Every row comes from one small tree of marks. The marks that hang from a mark follow it in brackets, in alphabetical order. Every link used is in the known rows. Which tree was each row made from?
In the rows, zero is written as 100.
Known rows
romu[vodon[fepapal zado]]: 120,92,88,104,104,56,126,115,114,89,95,93,107,85,96,60,113,82,114,96,123,111,90,89,145,74,104,123,131,103,93,112,119,133,59,105,75
tolu[vodon[fepapal romu zado[lazum]]]: 129,101,68,49,100,107,132,101,134,61,108,90,115,86,94,69,111,53,107,68,149,126,72,120,166,77,111,148,126,127,112,109,86,121,53,99,142
romu[vodon[vanem]]: 110,82,143,81,100,53,109,108,89,108,89,98,129,66,104,100,102,79,90,129,117,108,114,82,133,68,101,122,126,95,108,104,112,135,78,89,93
zimog[romu[vodon[gake]]]: 116,103,127,81,92,44,127,105,70,92,89,107,111,59,108,71,89,80,111,109,130,107,133,93,126,114,114,106,121,104,102,123,121,132,78,111,62
kulaven[fune[vodon]]: 126,125,103,95,88,87,104,89,117,81,97,77,120,77,113,68,117,121,79,46,112,104,110,111,120,82,93,134,112,133,131,114,113,146,69,87,90
fune[vodon[gake piro] zaso]: 88,87,127,76,115,95,93,99,126,62,126,124,134,55,84,81,113,134,109,94,116,90,100,99,121,111,115,125,86,139,95,138,129,125,89,92,80
nebi[bofer]: 109,92,137,85,106,95,122,120,142,96,103,94,130,92,94,88,98,88,84,91,103,92,112,91,114,72,102,103,103,128,113,114,103,153,85,89,107
zimog[romu[vodon[gake tolu zado]]]: 120,105,101,92,120,35,129,91,76,95,102,107,125,51,88,68,95,96,145,122,138,103,92,83,134,110,106,113,131,95,85,114,133,131,71,125,69
zapo[piro[vodon]]: 116,108,122,65,105,88,103,90,100,91,105,113,104,68,94,79,100,83,85,91,163,107,114,89,100,81,98,130,100,126,95,116,131,157,104,88,110
zaso[fune[vodon[tolu vanem]]]: 102,88,116,89,123,59,109,78,105,115,106,79,154,71,109,106,100,131,112,116,105,85,79,86,153,71,96,142,120,113,120,100,108,136,84,79,90
zaso[fune[vodon[piro]]]: 94,87,109,93,112,67,95,106,123,92,107,95,131,63,109,73,109,148,95,78,101,86,96,101,136,83,101,140,99,134,120,118,124,130,71,86,81
zapo[piro[vodon[bofer fepapal]]]: 114,93,102,53,136,90,141,124,110,105,96,85,92,83,93,88,106,78,83,96,154,102,108,69,129,78,110,135,117,113,93,106,110,166,92,86,98
fazi[vodon[piro]]: 86,100,128,77,109,64,98,100,116,81,113,109,112,49,119,85,89,126,83,94,100,92,75,96,112,83,91,134,102,128,95,118,134,116,76,86,114
zimog[romu[vodon[tolu]]]: 128,99,127,87,106,45,125,109,80,107,91,86,127,47,107,81,94,106,110,119,124,109,106,94,123,90,103,119,129,106,97,107,119,120,83,105,83
kulaven[fune[vodon[tolu]]]: 130,120,100,91,109,81,107,78,120,92,100,77,131,65,114,77,115,140,94,54,113,96,81,106,123,77,92,135,115,130,122,108,117,141,76,89,95
vanem[zaso[fune[vodon[fepapal zado]]]]: 115,115,71,133,102,97,117,89,127,85,126,74,121,106,111,62,123,96,122,107,115,92,82,100,173,74,111,155,127,122,99,122,106,129,56,87,68
vodon[fepapal vanem]: 101,88,122,75,118,70,145,94,100,97,88,91,128,95,99,105,96,88,95,128,116,101,89,80,143,75,109,122,125,118,121,109,103,139,99,72,87
nebi[bofer[zimog[romu[vodon]]]]: 109,86,150,93,95,74,142,151,83,97,102,81,126,74,101,94,99,67,94,89,107,99,143,107,116,87,105,103,122,101,100,127,116,131,62,95,86
piro[vodon[romu]]: 114,106,130,51,86,77,114,95,114,97,101,88,121,77,105,82,100,71,80,71,143,118,96,102,129,78,106,130,105,122,111,107,104,141,81,89,102
piro[vodon]: 107,115,126,64,91,66,103,100,113,98,97,93,111,77,104,75,102,80,80,79,142,97,100,92,109,78,102,131,104,127,107,123,115,147,96,90,97
vodon[gake tolu vanem]: 101,88,134,61,135,53,127,67,97,105,97,117,142,66,97,114,84,106,120,138,126,86,73,71,136,91,104,112,115,111,116,114,116,141,104,90,93
zado[lazum[fepapal]]: 125,105,124,44,100,87,113,116,117,54,106,79,123,76,113,79,85,87,95,108,119,114,124,108,125,87,81,128,98,129,135,115,61,118,65,90,151
fazi[vodon[romu]]: 107,107,130,70,79,84,116,88,113,85,116,88,122,66,127,94,81,86,85,76,107,118,86,113,138,84,89,128,111,118,103,101,105,113,57,86,119
zimog[romu[vodon[gake tolu]]]: 121,98,123,78,114,38,128,94,75,102,90,107,121,48,109,79,86,100,126,117,135,100,104,88,128,111,112,110,124,102,92,117,125,128,85,113,67
vodon[fepapal gake romu tolu vanem]: 106,74,119,52,142,65,163,63,101,102,91,107,140,83,102,118,83,94,124,127,128,105,54,78,172,91,120,114,121,107,114,97,102,135,95,81,80
romu[vodon[fepapal gake]]: 112,83,107,80,105,52,130,103,105,92,83,116,96,83,121,72,98,82,110,90,127,99,100,89,144,93,118,108,120,105,97,123,118,137,75,103,56
tolu[vodon[gake piro vanem[zaso]]]: 96,90,132,82,123,83,89,83,97,95,109,136,119,63,98,100,115,77,97,169,148,76,80,90,149,82,135,146,111,117,92,131,127,129,101,84,87
fune[vodon[bofer romu vanem]]: 105,79,138,49,118,106,133,126,110,109,101,56,168,70,83,115,106,101,95,100,107,110,108,79,165,76,102,141,131,101,116,90,75,132,58,78,118
vanem[zaso[fune[vodon]]]: 117,113,112,118,82,100,92,91,121,94,121,78,128,84,128,77,112,102,98,105,110,90,108,109,151,76,105,147,112,128,111,126,103,124,68,83,82
romu[vodon]: 122,91,130,86,85,59,101,117,108,98,92,97,116,63,114,74,103,88,91,93,119,110,115,98,120,75,98,115,118,110,106,116,115,129,70,101,90
fazi[vodon]: 99,115,125,82,84,73,105,92,112,86,113,94,111,68,128,85,84,96,85,85,105,98,90,104,116,83,86,129,112,122,98,117,119,118,70,87,116
zaso[fune[vodon[tolu]]]: 113,97,103,96,108,66,102,86,124,106,110,80,140,69,118,80,100,141,112,79,108,87,81,103,142,78,92,136,112,127,115,110,111,130,75,91,88
lazum[mabu zado]: 107,92,113,80,92,61,96,85,107,52,108,83,116,44,126,57,73,90,85,89,122,115,137,108,125,90,70,111,133,146,138,139,119,130,87,86,109
zaso[fune[vodon]]: 107,103,108,97,87,75,99,97,119,95,108,80,129,81,118,72,102,121,96,71,105,93,110,108,137,82,97,134,109,129,124,116,106,135,67,91,83
nebi[bofer[zimog[romu]]]: 100,99,148,85,101,92,151,133,92,87,109,79,133,84,92,101,91,78,93,91,106,95,131,108,110,94,102,101,114,124,119,132,108,134,76,86,101
vanem[zaso[fune]]: 123,115,118,115,83,77,102,85,120,99,120,89,109,85,136,86,101,79,89,134,112,101,107,105,145,76,104,128,109,128,132,120,102,131,79,86,82
fune[vodon[bofer[nebi]] zaso]: 113,98,127,81,74,104,118,128,139,77,117,77,122,68,103,91,130,94,87,109,103,101,132,96,126,82,99,140,109,132,101,105,83,110,73,93,92
lazum[zado]: 111,101,115,80,90,68,102,81,111,82,106,87,128,61,122,54,101,99,83,91,112,107,106,100,112,86,85,109,136,143,132,139,106,136,87,87,101
zaso[fune[vodon[tolu zado]]]: 111,106,81,109,115,65,102,85,127,98,123,79,144,71,96,69,110,135,129,83,111,90,68,99,149,78,88,140,119,122,108,109,117,132,58,103,91
zapo[piro]: 124,100,125,81,103,99,113,90,103,81,107,115,119,64,97,85,93,101,94,105,139,116,119,96,107,85,90,112,105,134,112,114,122,142,94,91,117
zapo[piro[vodon[bofer romu tolu]]]: 128,89,121,35,138,95,130,109,114,116,111,84,123,50,91,107,100,90,94,97,158,116,87,77,137,74,99,135,112,109,96,85,105,154,81,95,126

Which tree is each row?
111,95,122,75,109,78,131,85,102,91,112,90,153,78,74,102,100,75,109,125,121,126,84,86,153,77,97,124,124,107,125,92,100,136,66,89,116 -> vodon[romu vanem zado]
123,94,136,90,75,38,145,107,68,91,88,95,115,46,129,94,102,82,111,115,125,105,115,110,116,85,93,124,130,112,99,116,119,89,74,101,72 -> bofer[nebi zimog[romu[vodon[tolu]]]]
95,70,152,88,120,67,137,159,86,92,99,96,126,58,93,95,105,96,93,96,102,92,127,97,112,85,110,108,113,107,98,129,131,127,67,93,84 -> nebi[bofer[zimog[romu[vodon[piro]]]]]
104,93,128,48,149,67,118,58,79,106,102,134,122,60,88,111,92,89,115,136,173,88,82,60,119,88,108,128,106,105,87,110,137,168,121,87,97 -> zapo[piro[vodon[gake tolu vanem]]]
101,76,117,76,115,115,125,111,138,63,122,93,140,72,88,86,119,127,99,82,108,117,82,110,151,90,121,136,98,140,96,112,109,110,75,76,87 -> fune[vodon[fepapal piro romu] zaso]
110,112,138,86,60,65,153,102,73,72,92,92,114,67,118,90,99,73,97,109,121,109,131,116,110,100,94,119,120,136,127,128,111,96,84,92,83 -> bofer[nebi zimog[romu]]
105,88,114,70,151,61,135,112,113,118,111,71,151,63,68,117,104,103,118,149,115,96,67,55,148,71,90,130,135,96,115,92,99,143,73,96,120 -> vodon[bofer tolu vanem zado]
91,78,125,52,141,62,125,127,122,97,97,108,117,53,93,92,96,121,98,109,113,86,93,70,130,102,108,112,104,120,121,122,113,143,79,102,91 -> vodon[bofer gake piro]
100,115,102,74,95,74,120,71,112,76,128,109,118,69,107,79,83,77,119,81,120,111,71,102,150,104,91,123,113,106,91,110,118,123,45,106,107 -> fazi[vodon[gake romu zado]]
96,104,115,50,117,59,127,71,93,97,109,109,130,83,75,95,100,51,114,109,154,110,79,73,150,92,111,132,113,98,105,104,113,159,79,96,89 -> piro[vodon[gake romu vanem zado]]
111,94,131,55,141,75,114,72,84,110,104,112,129,59,87,112,99,94,100,137,164,98,85,66,114,67,100,137,111,111,90,99,132,161,120,79,116 -> zapo[piro[vodon[tolu vanem]]]
114,82,132,76,102,37,143,152,90,100,75,90,102,38,110,81,117,98,85,140,109,105,134,75,123,86,110,131,123,109,102,94,110,111,73,107,70 -> zimog[romu[vodon[bofer[nebi] piro]]]
96,81,131,91,141,61,118,120,111,123,116,80,124,65,111,124,112,95,85,187,97,88,94,64,163,69,113,140,115,104,135,102,100,141,80,74,87 -> vodon[bofer piro vanem[zaso[fune]]]
99,79,146,80,126,36,125,121,60,102,84,100,134,45,88,98,102,105,96,155,115,108,119,73,126,88,114,127,124,100,103,105,129,127,90,87,80 -> zimog[romu[vodon[piro vanem]]]
106,100,135,58,122,84,110,82,80,99,101,114,118,71,85,104,100,74,85,126,160,106,113,72,112,74,100,136,108,113,99,105,128,165,115,77,111 -> zapo[piro[vodon[vanem]]]
107,104,138,71,77,66,166,134,81,88,92,68,113,62,114,104,102,71,90,115,111,105,137,101,121,98,92,122,128,124,130,118,93,103,71,96,88 -> vodon[bofer[nebi zimog[romu]]]
118,96,120,43,102,81,108,121,114,23,107,74,110,59,112,80,56,78,96,105,128,120,153,118,136,90,69,129,95,132,141,116,76,114,66,87,159 -> zado[lazum[fepapal mabu]]
117,100,140,91,54,48,142,118,63,80,86,93,104,56,128,85,108,64,97,106,122,113,143,115,114,91,96,122,127,113,108,121,115,94,68,101,69 -> bofer[nebi zimog[romu[vodon]]]
125,83,128,50,123,81,138,118,131,115,105,65,145,56,100,110,93,105,99,99,112,115,78,88,152,77,96,120,121,114,124,90,81,127,64,97,121 -> vodon[bofer romu tolu]
97,95,82,82,125,65,126,80,97,91,100,117,112,98,81,81,111,61,121,129,151,88,68,89,165,88,126,135,132,106,95,118,121,148,82,99,77 -> tolu[vodon[fepapal gake vanem zado]]
116,123,99,41,107,77,104,114,115,56,117,76,113,83,87,60,101,65,105,99,148,110,107,96,122,83,83,151,99,115,112,115,74,138,61,99,150 -> piro[vodon[zado[lazum[fepapal]]]]
96,84,113,88,119,104,115,114,137,63,120,99,129,73,88,79,123,138,98,93,105,96,87,101,132,89,119,138,97,144,91,128,122,116,88,77,81 -> fune[vodon[fepapal piro] zaso]
88,113,115,89,108,65,111,81,96,89,122,93,129,73,96,99,94,83,104,128,107,100,75,81,132,77,83,139,127,101,93,104,123,128,66,86,120 -> fazi[vodon[vanem zado]]
91,106,102,75,105,66,132,78,109,78,105,110,92,87,133,82,78,90,103,85,114,86,76,95,140,102,105,121,114,117,89,126,123,127,77,89,82 -> fazi[vodon[fepapal gake]]
122,113,108,103,91,50,121,117,80,88,100,86,121,61,86,61,104,81,115,114,126,120,122,92,127,96,102,121,133,102,95,111,121,128,61,114,85 -> zimog[romu[vodon[zado]]]
89,86,120,81,137,59,116,97,104,88,105,111,143,62,64,97,109,114,108,143,116,100,75,69,128,77,100,130,113,117,117,110,128,137,86,88,107 -> vodon[piro vanem zado]
113,98,86,33,149,80,138,107,137,80,112,93,134,53,87,94,93,94,135,98,130,96,70,65,142,98,89,123,119,110,122,118,88,138,60,113,146 -> vodon[bofer gake tolu zado[lazum]]
112,105,130,109,99,70,110,76,101,110,118,88,123,88,125,112,101,69,91,172,110,99,104,89,155,70,107,132,117,113,135,110,101,137,90,73,82 -> vodon[vanem[zaso[fune]]]
131,96,123,49,120,92,118,75,106,100,111,107,125,55,96,94,95,93,100,89,167,119,82,92,123,77,100,131,102,122,91,95,121,147,98,92,119 -> zapo[piro[vodon[romu tolu]]]
115,107,103,101,110,102,96,91,136,74,143,87,153,62,70,78,121,125,129,98,116,101,73,102,128,87,94,137,111,129,85,119,116,117,72,102,107 -> fune[vodon[tolu zado] zaso]
122,90,108,83,103,78,113,81,125,105,114,74,150,68,119,88,98,131,111,70,109,106,76,114,163,79,97,136,112,123,119,95,99,123,61,90,92 -> zaso[fune[vodon[romu tolu]]]
104,81,138,72,108,44,113,93,83,104,87,119,121,68,105,99,96,73,106,130,126,99,113,75,137,88,109,112,121,91,106,114,118,143,81,97,74 -> romu[vodon[gake vanem]]
108,97,128,73,116,94,105,107,102,115,111,98,118,76,101,114,114,45,94,166,142,80,102,82,167,82,129,143,132,98,99,122,93,139,80,92,93 -> tolu[vodon[bofer gake vanem[zaso]]]
128,104,107,94,84,41,146,140,91,98,89,75,106,58,97,70,119,64,106,137,118,116,136,77,133,87,99,133,141,96,97,91,99,119,53,121,75 -> zimog[romu[vodon[bofer[nebi] zado]]]
103,67,150,70,88,49,142,140,84,110,87,82,116,59,121,125,117,54,87,136,109,102,128,80,139,64,91,130,136,87,117,104,95,112,56,89,87 -> romu[vodon[bofer[nebi zimog] vanem]]
112,114,96,70,94,128,100,104,143,37,140,87,146,66,77,73,118,94,117,77,122,116,105,106,124,90,88,144,104,137,107,130,93,117,61,95,150 -> fune[vodon[zado[lazum]] zaso]
104,83,137,73,102,114,100,109,134,65,131,99,150,53,83,89,117,130,95,84,107,117,96,113,136,92,110,134,91,141,103,113,110,110,73,84,105 -> fune[vodon[piro romu] zaso]
88,90,120,58,116,70,153,67,92,90,105,106,118,88,126,115,77,72,104,113,113,105,67,87,169,96,112,125,121,99,99,98,107,127,75,75,88 -> fazi[vodon[fepapal gake romu vanem]]
96,76,128,80,120,55,131,148,84,110,110,70,135,60,81,116,116,62,109,124,114,105,106,74,148,70,86,130,145,72,112,112,105,131,35,99,104 -> romu[vodon[bofer[zimog] vanem zado]]
109,61,112,49,160,73,159,129,137,108,96,76,132,57,96,107,100,134,102,107,107,105,48,77,165,77,113,126,118,121,115,91,97,124,72,86,101 -> vodon[bofer fepapal piro romu tolu]
122,106,82,39,94,99,110,85,126,59,114,116,122,67,93,70,102,50,117,69,159,118,84,116,156,98,108,137,113,121,115,120,95,127,51,115,143 -> tolu[vodon[gake romu zado[lazum]]]
